Each row was made from one walk, in order. Every step used is in the known rows, and no mark comes twice. Write each row's walk.
In the rows, 128 means zero.
Known rows:
gasa -> rudisu -> tikev: [117 128 130  68 171 108 144 181 129 129 111 108 140 119 162  95 103 107
 178  93 141 109 142 136  97 148 172 126 165 109 124 171]
gasa -> rudisu: [124 134 133  87 166 111 131 159 108 132 108 102 142 122 169  84  96 126
 174 116 130 112 134 145 117 137 178 138 169 103 146 191]
tikev -> rudisu -> gasa: [111 132 131  83 153 137 107 138 134 130 149 117 151  81 170  96 122 141
 181 166 150 129 154 117  90 139 165 142 164  96 134 208]
tikev -> rudisu: [110 116 121  82 149 133 134 138 117 118 124 107 146  76 162 106 109 138
 187 140 129 118 142 126 100 142 168 149 173  89 151 194]
demap -> sozu -> loro -> sike: [137 106 122  74 184 123 139 200 137 135  83 141 131 115 141 105 109 136
 146 118 143 148 123 159 120 111 147 135 134  89 165 218]
gasa -> rudisu -> loro -> sozu -> demap -> fudad: [101 121 110  87 165  86 128 206  97 115 103 118 124 103 110 111  72 105
 170 111 142 140 124 156 135 138 148 158 133  93 157 157]
tikev -> rudisu -> loro -> sazof -> gasa: [114 118 142  80 108 135 130 122 136 149 134 115 132  84 134 107  97 108
 194 134 140 140 142  95  83 144 141 195 164  65 157 173]
sazof -> gasa -> rudisu: [121 134 162  88 168 106 128 127 126 157 112 114 153 126 149  71  85 154
 183 121 129 117 136 129 107 144 167 149 162 103 154 198]
fudad -> demap -> sozu -> loro -> sazof -> gasa -> rudisu: [134 117 156  79 157 104 131 161 131 128 103 147 102 152 156  79  55 132
 151 106 145 154 122 163 120 102 156 144 157 100 164 220]
sazof -> gasa -> rudisu -> tikev -> voke: [129 138 156  69 183 123 140 152 151 144 117 140 160 118 146  72 122 155
 188 105 159 132 140 131  85 163 140 144 172 104 126 176]
voke -> tikev -> rudisu -> loro -> sozu: [110 105  92  79 137 120 159 170 107  98 121 108 132  81 152 136 120 111
 196 129 133 142 127 110  77 140 140 155 149  78 138 173]
gasa -> sazof: [117 130 123  97 138 116 129 153  81 136 103 106 137 111 154  99  96 120
 146 114 131 126 140 149 108 120 160 117 186 119 134 221]
gasa -> rudisu -> loro -> sozu: [132 126 125  74 160 110 135 194 107 137 113 106 123 114 142  91  87  97
 171  99 138 146 138 139 101 114 162 160 139  72 146 177]
fudad -> demap -> sozu -> loro -> rudisu: [102 112 116  71 163 131 156 205  97 106  82 123 104 100 148 101  72 143
 152 127 139 142 110 169 109  90 161 104 169  93 143 221]
gaguv -> demap -> sozu -> loro -> sazof -> gasa -> rudisu: [128 101 148  63 177 118 114 171 128 117 126 142 110 147 156  85  68 127
 151 121 140 147 110 176 117 121 148 122 144 103 178 201]
fudad -> demap -> sozu -> loro -> sazof: [127 105 132  65 142 128 133 189 117 107 100 138  96 124 165 103  79 114
 133 103 153 149 128 176 121  95 142 121 173  90 155 225]
sike -> loro -> sazof -> gasa: [ 99 115 147  92 126 161 125 123 115 155 110 141 138 115 133  81  82 115
 171 108 138 117 146 101 107 125 107 142 165  80 165 199]
fudad -> demap -> sozu -> loro -> sazof -> gasa: [125 104 160  67 145 122 129 157 136 133 106 150 110 126 142  89  68 140
 140 106 151 153 130 158 110 105 130 133 165  92 161 231]
loro -> rudisu: [ 94 140 116  77 139 143 151 155  81 143  92 103 129  75 149 108 100 137
 176 130 126 109 126 124  96 129 160 129 174  80 141 195]
tikev -> voke: [128 131 136  72 165 148 131 156 116 124 110 127 154  94 165  85 139 158
 167 122 155 127 138 153 105 147 132 133 191  89 137 202]
fudad -> demap -> sozu: [122 106 165  61 171 122 136 178 118 109 109 130 131 100 167  96  92 143
 149 113 137 137 139 171 110 111 175 108 180 111 145 219]
rudisu -> loro: [112 113 132  73 147 128 136 182 121 131 111  92 148  98 140  95 110 106
 172 112 147 122 138 142  98 135 149 145 173  88 134 178]
lebe -> sozu -> demap -> fudad: [ 81  89 131  86 179 121 126 176  96 108 102 135 136  70 131 115  65 138
 159 127 143 109 106 173 140 139 135 129 160 103 146 188]
gasa -> sazof -> loro -> sozu: [138 110 107  93 126 155 147 179  79 142  96 130 116  94 128 109  79 110
 158  86 131 144 149 157 115  83 160 128 170 106 130 199]
fudad -> demap -> sozu -> loro: [120  94 136  67 179 119 135 204 127 101 100 127 123 121 154  87  80 141
 141 109 150 144 125 187 118  98 156 104 173 107 145 226]
sike -> loro -> rudisu -> gasa: [ 75 138 113  96 151 177 126 166  94 141 111 126 138  93 147  81 101 122
 177 155 148 118 139 105  96 106 133 108 159  89 131 207]
gasa -> sazof -> loro: [128 108 110 104 125 155 149 172  88 131  94 113 136 105 138 101  89 109
 169 102 134 123 139 162 124 101 174 122 196 130 122 190]
gaguv -> demap -> sozu -> lebe: [114  90 175  42 191 131 116 168 110  91 141 125 153  81 159 104 102 132
 128 129 135 141 121 194 109 136 153  61 163 126 176 184]
sike -> loro -> sozu -> demap: [ 97 102 109  96 169 136 135 192  86 110 102 149 135  99 132  93  63 118
 154 116 113 132 148 137 121 111  98 113 128  64 154 195]
sazof -> loro -> sozu: [133 101 120  70 143 165 148 179 110 141 104 130 127  80 131 105  93 125
 178  89 136 129 150 150 113 103 156 139 159  83 139 181]
loro -> sozu -> lebe: [118 124 152  61 154 123 129 142  99 140 123 121 139  72 136 108  94 130
 132 103 138 143 142 144  98 126 127 106 145  82 167 195]
lebe -> sozu -> demap: [107  92 135  88 182 121 137 178  95 112 108 133 137  81 162 102  59 131
 156 135 119 116 117 171 118 125 131 127 151  75 133 198]
voke -> tikev -> rudisu -> gasa: [102 131 110  92 148 127 130 134 122 103 142 117 155  93 187 119 142 144
 191 172 147 121 133 111  83 161 154 127 170 116 124 201]
demap -> sozu -> lebe: [114 102 186  66 177 130 126 147 119 123 114 125 144  83 158 108  98 128
 137 126 119 139 125 164 103 121 154  88 173 111 189 186]
sozu -> demap -> fudad: [ 84 115 122  85 159 106 124 166 100 112 101 119 150  84 124 115  95 144
 161 126 141 105 125 159 140 164 139 124 171 116 156 180]
sike -> loro -> sazof -> gasa -> rudisu -> tikev -> voke: [114 130 139  85 156 160 138 151 136 137 112 164 139 136 147  70 105 109
 189  95 160 134 143 106  95 142 105 148 169  86 143 169]
voke -> tikev -> rudisu -> loro -> sozu -> lebe: [107 106 113  75 139 115 154 151 102  91 130 106 146  69 144 140 113 105
 173 134 137 154 118 119  76 146 126 130 144  87 155 155]

Which walk is each row?
[101 107 139  79 162 153 126 154  93 128 116 136 146  87 125  92  81 109
 139 101 137 143 143 132 107 104 102  94 140  82 173 191] : sike -> loro -> sozu -> lebe
[114 128 157  71 173 102 142 148 146 156 116 120 153 121 139  81  92 133
 187  95 140 115 143 121  86 156 160 138 156 109 131 175] : sazof -> gasa -> rudisu -> tikev
[141 111 120  67 178 110 144 210 131 115  87 144 129 120 143  97  98 145
 136 108 164 157 130 175 127 106 154 129 138  99 137 233] : fudad -> demap -> sozu -> loro -> sike
[109  84 116  79 182 140 134 188 116 124 102 120 125  99 149  88  69 129
 154 115 152 120 106 171 114 104 130 128 159  80 135 217] : lebe -> sozu -> loro
[ 92 129  90  81 149 139 151 180  90 135  83  99 121  95 135 100  89 134
 169 127 140 114 110 140 104 118 138 122 165  79 140 205] : sozu -> loro -> rudisu
[108 128 144 105 140 146 124 126 110 151 109 137 133 141 146  69  68 107
 182 110 131 121 139 105 117 121 130 153 157  85 170 189] : sike -> loro -> sazof -> gasa -> rudisu
[103 120  87  88 115 165 181 196  78 136  79 114 118  83 125 124  89  92
 185  95 133 116 131 136  94 103 174 111 189 122 100 163] : gasa -> sazof -> loro -> rudisu -> tikev
[116  89 152  50 165 135 113 167 132 121 127 146 116 119 142  94  82 135
 140 118 145 146 118 172 107 126 124 110 152  96 174 210] : gaguv -> demap -> sozu -> loro -> sazof -> gasa
[107 102  93 105 132 132 142 191  68 118  87 143 119  84  96 128  65 117
 155  99 134 138 133 174 148 106 148 124 162 129 141 177] : gasa -> sazof -> loro -> sozu -> demap -> fudad
[ 91 145  98  82 151 144 126 179 107 147 108 109 125 100 142  89 102 139
 162 155 160 128 122 133  94 116 137 117 158  85 123 221] : sozu -> loro -> rudisu -> gasa
[117 125 157  72 113 130 128 136 130 164 119 115 133 104 127  96  97 105
 171 107 148 132 142 112  89 141 126 174 167  72 149 182] : rudisu -> loro -> sazof -> gasa
[149 133  89 110 125 154 133 163 116 142 122 138 146  90 142 112 121 120
 182 153 162 155 158 126 118 108 187 166 150 123 107 203] : tikev -> rudisu -> gasa -> sazof -> loro -> sike
[117 134 161  72 120 132 125 108 121 168 117 128 130 100 142  97  97 134
 165 110 138 120 146 113  97 144 130 157 170  80 158 206] : loro -> sazof -> gasa
[102 114 102  91 145 122 155 137 107  92 117 107 152  89 182 129 130 139
 200 146 126 110 121 118  93 162 155 132 179 108 140 186] : voke -> tikev -> rudisu
[ 90 109 114  73 151 105 128 203 102 118 106 122 130  77  95 121  85 112
 157 108 147 138 131 151 124 141 123 146 140  85 153 167] : rudisu -> loro -> sozu -> demap -> fudad
[106 101  83  92 147  99 162 189  94  75 117 120 136  81 152 142  97 112
 188 151 113 146 121 124  90 150 121 148 134  72 137 160] : voke -> tikev -> rudisu -> loro -> sozu -> demap
[ 87 134 112  56 142 140 165 177 102 141  97 107 127  74 141 117 108 116
 182 108 138 104 132 116  76 142 154 116 170  86 121 175] : loro -> rudisu -> tikev
[139 132  69 119 120 143 155 160 105 114 115 138 151 103 160 134 139 123
 191 159 159 147 136 120 109 127 174 148 155 144  97 194] : voke -> tikev -> rudisu -> gasa -> sazof -> loro -> sike
[151 141 105 103 130 151 131 178 111 158 108 139 147 108 134 100 121 118
 158 125 170 148 155 144 123 105 173 144 152 129  99 210] : rudisu -> gasa -> sazof -> loro -> sike
[ 95 156 126  75 143 147 126 153  98 153 117 111 132  81 157  98 116 141
 170 156 148 119 137 118  87 126 158 123 165  89 124 211] : loro -> rudisu -> gasa
[127 118 105 112 128 164 125 155 110 126 133 124 140  90 154 103 103 117
 185 154 147 143 153 139 107 101 185 137 185 131 113 196] : tikev -> rudisu -> gasa -> sazof -> loro
[ 79  99  79  90 144  98 151 185  95  74 110 122 134  70 120 154 104 119
 191 141 136 137 112 128 111 164 125 152 144  99 150 151] : voke -> tikev -> rudisu -> loro -> sozu -> demap -> fudad
[100 130 114 103 159 138 125 190  88 138  95 130 102 113 151 102  83 123
 137 164 132 160 114 155  95  72 157  94 167 116 144 240] : demap -> sozu -> loro -> rudisu -> gasa -> sazof
[ 86 109 124  48 164 128 109 172 102 101 132 109 150  82 128 104 121 146
 160 111 178 103 125 174 132 168 158 103 175 137 141 187] : gaguv -> demap -> fudad
[118 120 122  77 161 107 135 177  90 124 108 135 130  85 142 108  77 135
 147 118 113 135 145 149 111 133 122 128 134  65 148 201] : loro -> sozu -> demap
[122 126 156  87 161 104 131 156 134 155 115 100 155 126 132  70  86 123
 189 118 139 130 133 128  99 140 162 167 158  95 145 171] : sazof -> gasa -> rudisu -> loro
[ 97 112 100  64 132 175 183 196 108 138  88 113 128  68 128 120 100 105
 205  97 139 101 133 130  90 123 167 121 179  98 111 144] : sazof -> loro -> rudisu -> tikev
[133 101 101  80 180 131 142 195 121 140  89 137 133  99 138  96  87 132
 149 112 167 135 110 158 123 110 130 154 124  71 127 224] : lebe -> sozu -> loro -> sike
[133 121 106 107 140 137 128 192  84 130 118 151 124 100 131 105  72 115
 146 134 130 158 157 165 119  88 140 115 145 108 111 203] : rudisu -> gasa -> sazof -> loro -> sozu -> demap
[114  90 138  76 184 133 131 191 134 121  94 125 127 114 152  95  91 130
 150 121 128 135 119 173 111 106 147 108 169  98 173 213] : demap -> sozu -> loro
[102  96 107  81 148 144 143 193  99 117  94 142 128  68  98 125  78 130
 173 100 140 123 134 167 146 126 140 133 154 103 150 160] : sazof -> loro -> sozu -> demap -> fudad
[116 107 132  66 144 125 133 155 115 120 139 108 140  57 127 118  96 104
 161 126 139 162 139 125  83 124 137 146 141  69 164 163] : tikev -> rudisu -> loro -> sozu -> lebe
[113  96 141  79 148 143 127 142 125 156 108 141 110 105 137  89  56 128
 152 109 152 131 111 142 103 109 106 158 151  65 149 222] : lebe -> sozu -> loro -> sazof -> gasa
[102 109 113  57 185 162 165 217 128 115  80 146 114  90 146 110 119 135
 168 121 148 145 106 156  80 114 128 103 176  83 144 187] : demap -> sozu -> loro -> rudisu -> tikev -> voke
